Known rows, with every step that occurs
gigu, zedu: [  1  10  -1   2  -5  -2   8  11  -8   9   0   1   0 -13   5   4   0   2
   8   8   8   5  -5  -1  15   6   3 -11  -1   2  -8  -6   4   4   4  -2]
nivez, goge, silame: [ -1  -3  -2  -3  -4 -28 -12   7 -12   2   0  21  -4  -1  -3  12  -9  -1
  15  10 -11 -16  12 -17 -21  -1  -9  -1   1 -13 -10  -4  -1   3  -8   0]
zafi, dugas: [  7   0   0  -3   7  -3  -2  -4   0 -15   3  -2   0   5  -5   0   0  -3
   3   4   0  -5  -4  -5  -6   2   7  -2   0 -10   8   9   5  -1   6  -1]
goge, nivez, nunag, ferepo: [  5 -16  27 -23   7 -15   3  20   3  13 -28   3  24  19 -26  10  20   8
  -4  12  23  25 -32 -15  26  16   3 -15  -3  -8  29   5   7   2  -5   3]
gigu, fiva, vavil, ferepo: [ 17  -7   5  21   1 -22   2  24  -5  17   4  -7  -1   1  -9  18  18   4
 -20  19  26   5 -29   6  49   1   6  -6 -17  11  24  19   6   5   1  17]
zedu, gigu, fiva: [  0   8   0   7 -12   1   7  21  -4  15   4   6   0 -10   2  12  16  10
  -2  13  15  -1 -13   8  33   2   9   1  -4   1  10   0  -2   8   3   1]
zafi, tofon: [  8  -3   9   3   5  -3  -5  -6  -2  -9  -2   0  -5   9   0   1  -8   1
  -3   5   1   2   0  -1 -10  -3   6   2   8 -10   7  11  -1  -4  10   3]
fiva, vavil, ferepo, nunag: [ 20 -15  13  13  10 -11 -10  25  -2  12 -16 -14   8  17 -18  19  19   0
 -25  12  27  13 -33  -1  40   6   1 -12 -18  -1  26  27  12   3  -7  18]
tofon, silame: [ 5 -8  6 -1 -3 -7  0 -8  1 -4 16 -3  2 11 -2 -2 -5 -5 -2 12 -8 -2 -1 14
 -3  5  2 -4 10 -5  3  7 -2 -1  2  2]
fini, silame, goge, zedu, gigu, fiva: [  4  -8  17  -2   0 -16  13  41   4  31   8  22  13 -17   1  28   9  18
   1  29  25   5 -21  21  14   8  11  -3   1   3   9  -4   2  20  14 -17]
rasil, selum: [  2  -5   3  -5  -1  -4   4   9  -7  -6   0  -2  -1   4  -6  -4  -5   7
   6   2   0  -4   2   0  -2   4  -1   6 -10  -1   0  12  -1  -3  -3   3]
ferepo, nunag, nivez: [ 11  -7  15  -9   7  -1  -9  22   1   8 -16 -11  19  19 -20  12  12  -1
  -8  15  13  11 -18 -12  11  16   5 -13  -4  -3  16   2  10   0  -7   4]
nivez, goge, zedu: [  2   1   4 -10   8 -14   3  17   0   5   3  18  11  -6  -3  17   7  11
  15   9   4 -13  -1 -10   1   6  -7   1   6  -9  -4  -9   9   3   9  -6]
dugas, zafi, tofon: [  5  -8  16  11  14  -1  -6 -12  -3 -22   2  -1 -12  15  -7   2 -15   0
  -1   9   5   4  -2   1 -17 -10  13  -3  14 -20   7  13  -5  -1   9   0]
vavil, ferepo, nunag, nivez, goge: [ 19 -12  19  -3   9 -22 -21  38  -4  10 -10  -7  19  21 -32  26  16   1
  -9  21  20   3 -27 -29  20  14   3 -18  -6 -14  25   9  13   0 -11  12]
vavil, fiva, gigu: [  5  15  11  16 -11  -1   2  23  -9  15  13   7   8  -2  -3  12   8   3
 -14  15  19  14 -12  13  28   9   0  -5 -10   6   9  27   1  -5   4   5]
tofon, silame, goge, nivez, nunag, ferepo: [  8 -29  36 -24   9 -32   5  15   8  19  -5  11  28  25 -23   7   9   5
 -14  29  21  31 -38   2  11  16   5 -23   7 -11  33   7   3   5   2  -1]
gigu, fiva, vavil, ferepo, nunag, nivez: [ 28 -14  20  12   7 -23  -7  45  -4  25 -12 -17  18  19 -30  30  30   3
 -28  33  40  17 -47  -6  60  18  11 -19 -21   8  40  21  16   5  -6  21]
ramik, tofon, silame, goge, zedu, gigu, fiva: [ 12   0  15  -5  -2 -33  17  18   3  25  24  21  14  -1   2  18  10  12
 -14  39  19   5 -29  34  21  12  10   2  17  -6  16  11  -6   7  28  -8]
gigu, zedu, goge, nivez: [  8   8  10 -22  -9 -17  15  23 -18  21 -19  20   7 -25  -3  16  15   0
  20  18  20  10 -16 -22  19  18  -3 -11  -1  -9  -6 -13  12   7   8  -9]
fiva, gigu, zedu, goge, silame, tofon, ramik: [ 17   7  16   4 -25 -60  -3  25 -26  19   1  28  -4 -20   5  14 -20  -7
   6  42   5  -8  -6 -11  -8  13  -6  -4  11 -21 -10  16  -5  -7  15   4]
gigu, zedu, goge, nivez, nunag, ferepo: [ 11  -5  29 -28  -5 -30  15  38 -12  27 -31  14  21  -8 -24  22  24   5
  12  28  35  20 -39 -34  40  21   1 -22  -6 -14  17  -5  17   6  -1   0]
vavil, ferepo: [  5  -3   2   6   3  -9  -4   8  -2   2  -1  -7   1   5  -9   5   5  -3
 -13   2   8   5 -13  -1  14   1   0  -5  -6  -1  11  11  -2   0  -4   7]
fiva, vavil: [  7  -7   2  10   3  -6   1   5  -2   7  -4   0  -1   2   1   7   4   3
  -8   6   9   5 -10   2  17   0  -2  -2  -7   5   8  13   8   2   2   7]
fiva, gigu: [ 6 11 10  9 -9  1  2 11 -2 10  4  6  7 -4  2  5  2  3 -6  6  8  8 -4  5
 11  5 -3 -2 -3  2  3 12  4 -1  3  1]
silame, goge, zedu, gigu: [ -6   5   5  -7   7  -5  15  23   5  23  -5  24  14 -10  10  14   9  15
  -5  12  18  13 -14  14   7   5  -2  -3   2  -1   6  -5   1  13  14 -15]
fiva, gigu, zedu, goge: [ 11  23  12   4 -22 -13  15  29 -17  24   1  17   5 -30   5  17   7  -1
  10  22  20   4 -10 -14  25  11  -3  -8  -6  -5  -9   1  14   3   7  -2]
silame, goge, nivez, nunag: [  4 -18  22 -24   9 -13   3  16   5  21 -18  19  20   6 -11   6  10   8
  -7  10  22  26 -26  -9   0  11   1 -13   3  -5  17  -5   7  10   4  -9]
fini, silame, goge: [  5 -20  13  -1   3 -15  -4  10   5  10   9  10   2  -4  -2   7 -15   1
  -1  11   4   6  -4   6 -24  -3   7  -5   4   0   1   1  -1   9   2 -12]
zedu, gigu, fiva, vavil, ferepo, nunag: [ 21  -7  13  21  -2 -11  -2  46  -6  27 -12  -7   9   8 -15  31  35  10
 -27  26  42  12 -46   6  73   9  10 -10 -22   1  37  28  11  11  -4  18]
ramik, tofon, silame, goge: [ 12 -12  11  -3   2 -31  -1 -13   4   5  24   8   3  11   0  -3 -14  -4
 -16  20  -3   5 -12  20 -18   1   6   0  19 -10   8  16  -9  -4  15  -2]
gigu, zedu, goge, silame, tofon: [  9   2   8  -4 -13 -46  -2  12 -22  13 -12  27 -10 -23   5  12 -13 -12
  19  27  -5 -11  -1 -21 -16   8  -6  -5   4 -18 -18  -3  -1   2   3   0]
ferepo, nunag, nivez, goge, zedu: [ 13  -5  20 -19  15 -15  -6  39   1  13 -13   7  30  13 -24  30  19  10
   8  24  18  -2 -19 -21  13  22  -2 -12   2 -12  12  -7  19   3   3  -2]
gigu, zedu, goge: [  5  13   1  -5 -13 -14  12  18 -15  14  -3  10  -2 -26   4  12   5  -3
  17  15  12  -4  -7 -20  14   6  -1  -6  -3  -6 -12 -11   9   4   4  -3]
gigu, zedu, goge, silame, tofon, ramik: [ 11  -3   7  -6 -16 -60  -5  13 -24   9  -4  22 -12 -16   3  10 -22  -9
  12  35  -3 -16  -3 -16 -20   8  -3  -3  15 -22 -14   4  -9  -6  12   2]
ramik, tofon, silame, goge, nivez: [ 15 -16  21 -20   5 -34   2  -7   1  12   9  17  12  13  -6   1  -4  -1
 -13  22   5  19 -21  17 -13  12   4  -4  21 -12  14  15  -6  -1  19  -7]
vavil, fiva: [ 0  4  1  6 -3 -2 -1 12 -6  5  9  1  1  2 -6  7  6  0 -8  9 10  7 -8  7
 16  3  4 -3 -7  5  6 14 -3 -4  1  4]
rasil, fini: [  5  -7   7  -7   1  -4   1   7  -7  -3  -5  -5  -2   2  -8  -1 -10   7
  10   5  -2  -7  -1   7  -6   5  -3   5  -1  -1  -2  13   1   3  -5  -4]
fiva, vavil, ferepo: [ 13 -10   5  16   6 -16  -3  14  -4   9  -6  -7  -1   7  -8  12   9   1
 -21   8  17  11 -23   1  31   2  -2  -7 -13   5  20  23   6   2  -3  14]
goge, silame, tofon: [  3 -10   6   1  -1 -32 -14  -6  -7  -1  -8  16  -7   3   1   1 -18  -9
   3  12 -17  -7   6  -1 -29   2  -5   1   7 -11  -6   8 -11  -3  -1   4]

Rows
[  8   2   3  17  -9  -6   8  26  -6  22   0   5  -1  -8   4  19  20  13
 -10  20  25   4 -23  10  49   2   7   0 -11   7  19  13   6  10   5   8] : zedu, gigu, fiva, vavil
[  5 -16  17 -17   6 -19   5   0   3  14   7  18  14   8  -2   1   0   0
  -6  19   5  22 -14  14 -11  11   1 -12  13  -6   9   0  -2   6  12  -9] : tofon, silame, goge, nivez
[  0  -9  11 -16   9 -13   5   8   2  18  -9  21  12  -3   0   4   4   5
  -3   6  13  23 -13   1  -8   5  -1  -8   3  -1   8  -6   0   8  10 -11] : silame, goge, nivez
[  3 -21  30 -23  12 -25   5  23   7  24 -21  15  26  14 -21  10  14  10
 -11  17  30  33 -37 -11  14  10   3 -20  -3  -7  31   0   4   6   0  -3] : silame, goge, nivez, nunag, ferepo
[ 14  17  19  11 -24 -47  -1  35 -30  27   2  34  -2 -25   1  24  -4  -9
   6  43  14   4 -13  -8  13  16  -5 -11  -7 -12  -9  23   0  -3   7   5] : vavil, fiva, gigu, zedu, goge, silame, tofon
[  2  -6   5  -9   0 -35 -14  17 -13   7  -6  16   6   7 -12  16  -7  -1
  12  21  -6  -7   4 -26 -20  10  -8 -10   2 -11   0  -6   2   2 -11   0] : nunag, nivez, goge, silame
[ 12  -4   3  14  -3 -12   5  15  -4  15   6   1  -2  -5   0  13  13   7
  -7  17  18   1 -17   6  35   1   5   0 -11  11  13   9   8   5   5  11] : gigu, fiva, vavil
[ 14  -7   9  -4  -4 -21  -3 -15   0  -6  18  -4   0  16  -6  -3  -8  -6
 -10  16  -8  -4  -7  17  -5   7   5   4  19 -11   6  21  -6  -9  10   3] : ramik, tofon, silame
[ 10 -12  22 -30  -4 -15   5  20  -6  15 -27  16  14  -3 -19  14  20   1
   8  13  20   8 -24 -31  10  17  -4  -4   0 -15  11  -4  15   5  -2  -4] : zedu, goge, nivez, nunag
[ -2   8   5  -1   2 -11  20  33   4  31   6  25  13 -17   8  21  18  19
  -5  23  27   8 -21  18  25   5   5  -2  -2   5  11 -10   0  16  18 -11] : silame, goge, zedu, gigu, fiva
[  9 -18   7  -1  -5 -57 -25   4 -12  -5   7  22  -9   8  -3   6 -27  -2
   7  24 -16 -26   8 -12 -38  -1  -5   5  21 -26  -4  11 -15  -9   7   7] : nivez, goge, silame, tofon, ramik
[ 10 -35  33 -25   7 -18  -3  24   5  20 -16  17  18   6 -19  13   0   7
  -1  17  21  24 -26  -6 -12  14   7 -14   6  -7  16   1   9  14   0 -15] : fini, silame, goge, nivez, nunag
[ 13  19  21 -13 -18 -17  18  35 -19  30 -15  26  14 -30   0  21  17   2
  13  24  28  18 -19 -17  30  23  -5 -12  -4  -8  -3  -1  17   6  11  -8] : fiva, gigu, zedu, goge, nivez
[ 17  12  33 -13 -20 -18  15  54 -23  38 -14  25  22 -18 -18  30  28   6
   2  37  47  28 -41 -19  54  31   0 -20 -11  -7  12  15  20   4   6  -3] : vavil, fiva, gigu, zedu, goge, nivez, nunag
[ 13   2   7  14   3 -18  15  44  -5  30  -7   6  10  -6  -5  33  32  17
 -19  27  39  11 -39  16  68  13   3  -5 -15   8  28  18  10  14  10   8] : goge, zedu, gigu, fiva, vavil, ferepo
[  6 -14  20 -24   4  -3   2  13   1  10 -24   7  16   9 -17   6  15   6
  -1   6  16  17 -22 -12  12  17   0  -9   3  -6  15   0  10   5  -2  -4] : goge, nivez, nunag
[  2  11  -2  -7 -15 -32   8  16 -23  16 -11  20  -7 -25   3  15  -3  -8
  21  22   3  -6   2 -20  -3   7  -7  -8  -5  -9 -19 -11   4   7  -4  -5] : gigu, zedu, goge, silame
[ 10 -13   7  -7 -11 -57 -13   2 -16   1  -3  20 -11  -2  -2   6 -22 -11
   4  27 -11 -21   3 -15 -35   2  -7   9  14 -24  -5  11 -14  -9   7   6] : zedu, goge, silame, tofon, ramik
[ 17 -28  39 -27   9 -46   2   7   7  17  -3  11  27  31 -26   7   6   4
 -21  33  21  29 -44   5   8  17   8 -15  16 -18  37  21  -2  -2  10   1] : ramik, tofon, silame, goge, nivez, nunag, ferepo
[ 17 -26  32 -27   5 -34   0   0   5  15   0  15  20  21 -17   3   1   2
 -16  26  14  22 -34   8  -6  17   7  -9  22 -16  23  16   1   1  14  -5] : ramik, tofon, silame, goge, nivez, nunag
[  6 -19  23 -13   6 -15   9  39  -2  20  -7  16  11  -9  -6  21 -10  21
  10  25  14   3 -15  24 -10  13   1   1   5  -4   3  13   3  21   6 -25] : rasil, fini, silame, goge, zedu, gigu
[ 13  23  21  -6 -20 -19  17  46 -27  36  -6  26  15 -27  -7  28  23   3
   6  33  38  24 -28  -9  46  26  -3 -16 -11  -3   3  14  14   2  12  -4] : vavil, fiva, gigu, zedu, goge, nivez
[ 12 -32  30 -24   7 -21  -1  23  -6  15 -12  13   9  -2 -15  10 -15  11
  12  18   9  13 -14  11 -25  13   2  -4   5  -4   5  13   3  15   1 -22] : rasil, fini, silame, goge, nivez
[ 14   3  20 -11   3 -15   1  60  -3  29  -9  13  30   3 -21  42  35  20
   6  37  33  -3 -31 -13  45  24   6 -10  -3 -10  22  -7  17  12   6  -1] : ferepo, nunag, nivez, goge, zedu, gigu, fiva
[  3 -13   8  -1   2 -16   2  -5   6   7  23   8   4   7   3  -3 -10  -3
  -8  17  -2   6  -6  17 -16   0   3  -8  10  -3   4   2  -5   4   8  -3] : tofon, silame, goge
[  9 -14  15  -6   2 -49 -24  13 -11   4  -6  23   2   9 -12  13 -16  -5
  11  27 -13 -11   2 -26 -32  11  -6  -7  11 -20   2   2  -3  -3  -4   5] : nunag, nivez, goge, silame, tofon
[  2  -9  11 -10  11 -19  12   4   9  12  18  15  15   4   3   7  -3   4
  -5  22   3   8 -10  24 -10   9  -2  -7  12   0   2  -3   1   7  17 -10] : tofon, silame, goge, zedu
[  6   1   8   8   4 -18  21  38   1  39   2  24  12 -15   9  28  22  22
 -12  30  36  13 -31  20  42   5   3  -3  -9  10  19   4   8  18  19  -4] : silame, goge, zedu, gigu, fiva, vavil
[ 31 -17  23  11   7 -33 -15  53  -8  25  -3  -7  18  17 -33  39  29   8
 -16  37  38   3 -44 -22  55  15   8 -19 -18  -3  38  17  20   6  -6  22] : gigu, fiva, vavil, ferepo, nunag, nivez, goge
[  3 -13  19  -6   3 -12   1  14   6   6 -12  -6  14  18 -20   6  10   5
  -8  11  16  10 -24 -12  21   4   5 -11  -6  -5  23   7   4  -1  -9   8] : nivez, nunag, ferepo
[ 16   9  32 -20 -18 -17  16  42 -16  33 -24  24  21 -20 -12  23  22   5
  10  28  37  21 -32 -26  37  28  -3 -16  -4 -11   6   1  23   8   5  -6] : fiva, gigu, zedu, goge, nivez, nunag
[  7   5   6   8   0  -9  19  36  -3  28  -5  13  10 -11   4  28  28  20
  -6  25  30   5 -27  17  55  11   2   1  -9   9  17   8  11  13  14   1] : goge, zedu, gigu, fiva, vavil
[  9 -27  28 -25   6 -20   3   8   6  16  -2  16  21  16 -14   4   5   3
  -9  23  14  24 -27   5  -4  17   3 -16  13  -9  19   2   5   9   6  -7] : tofon, silame, goge, nivez, nunag
[  3   0  11  -3  -1 -18  19  25   5  27  21  21  16  -7   5  18  13  14
  -7  35  18   7 -22  32  23  11   7  -6   8   1  12  -3  -1  15  20  -9] : tofon, silame, goge, zedu, gigu, fiva
[ 27 -19  22   6  12 -28 -19  44  -6  17 -14  -7  18  24 -31  32  20   4
 -17  27  29   8 -37 -27  37  15   1 -19 -14  -9  34  22  21   2  -9  19] : fiva, vavil, ferepo, nunag, nivez, goge
[ 11  -2  22 -28  -9 -17  14  31 -14  24 -28  18  14 -16 -14  18  20   2
  16  21  29  13 -29 -31  26  23   0 -14  -1 -13   3 -11  19   9   2  -7] : gigu, zedu, goge, nivez, nunag
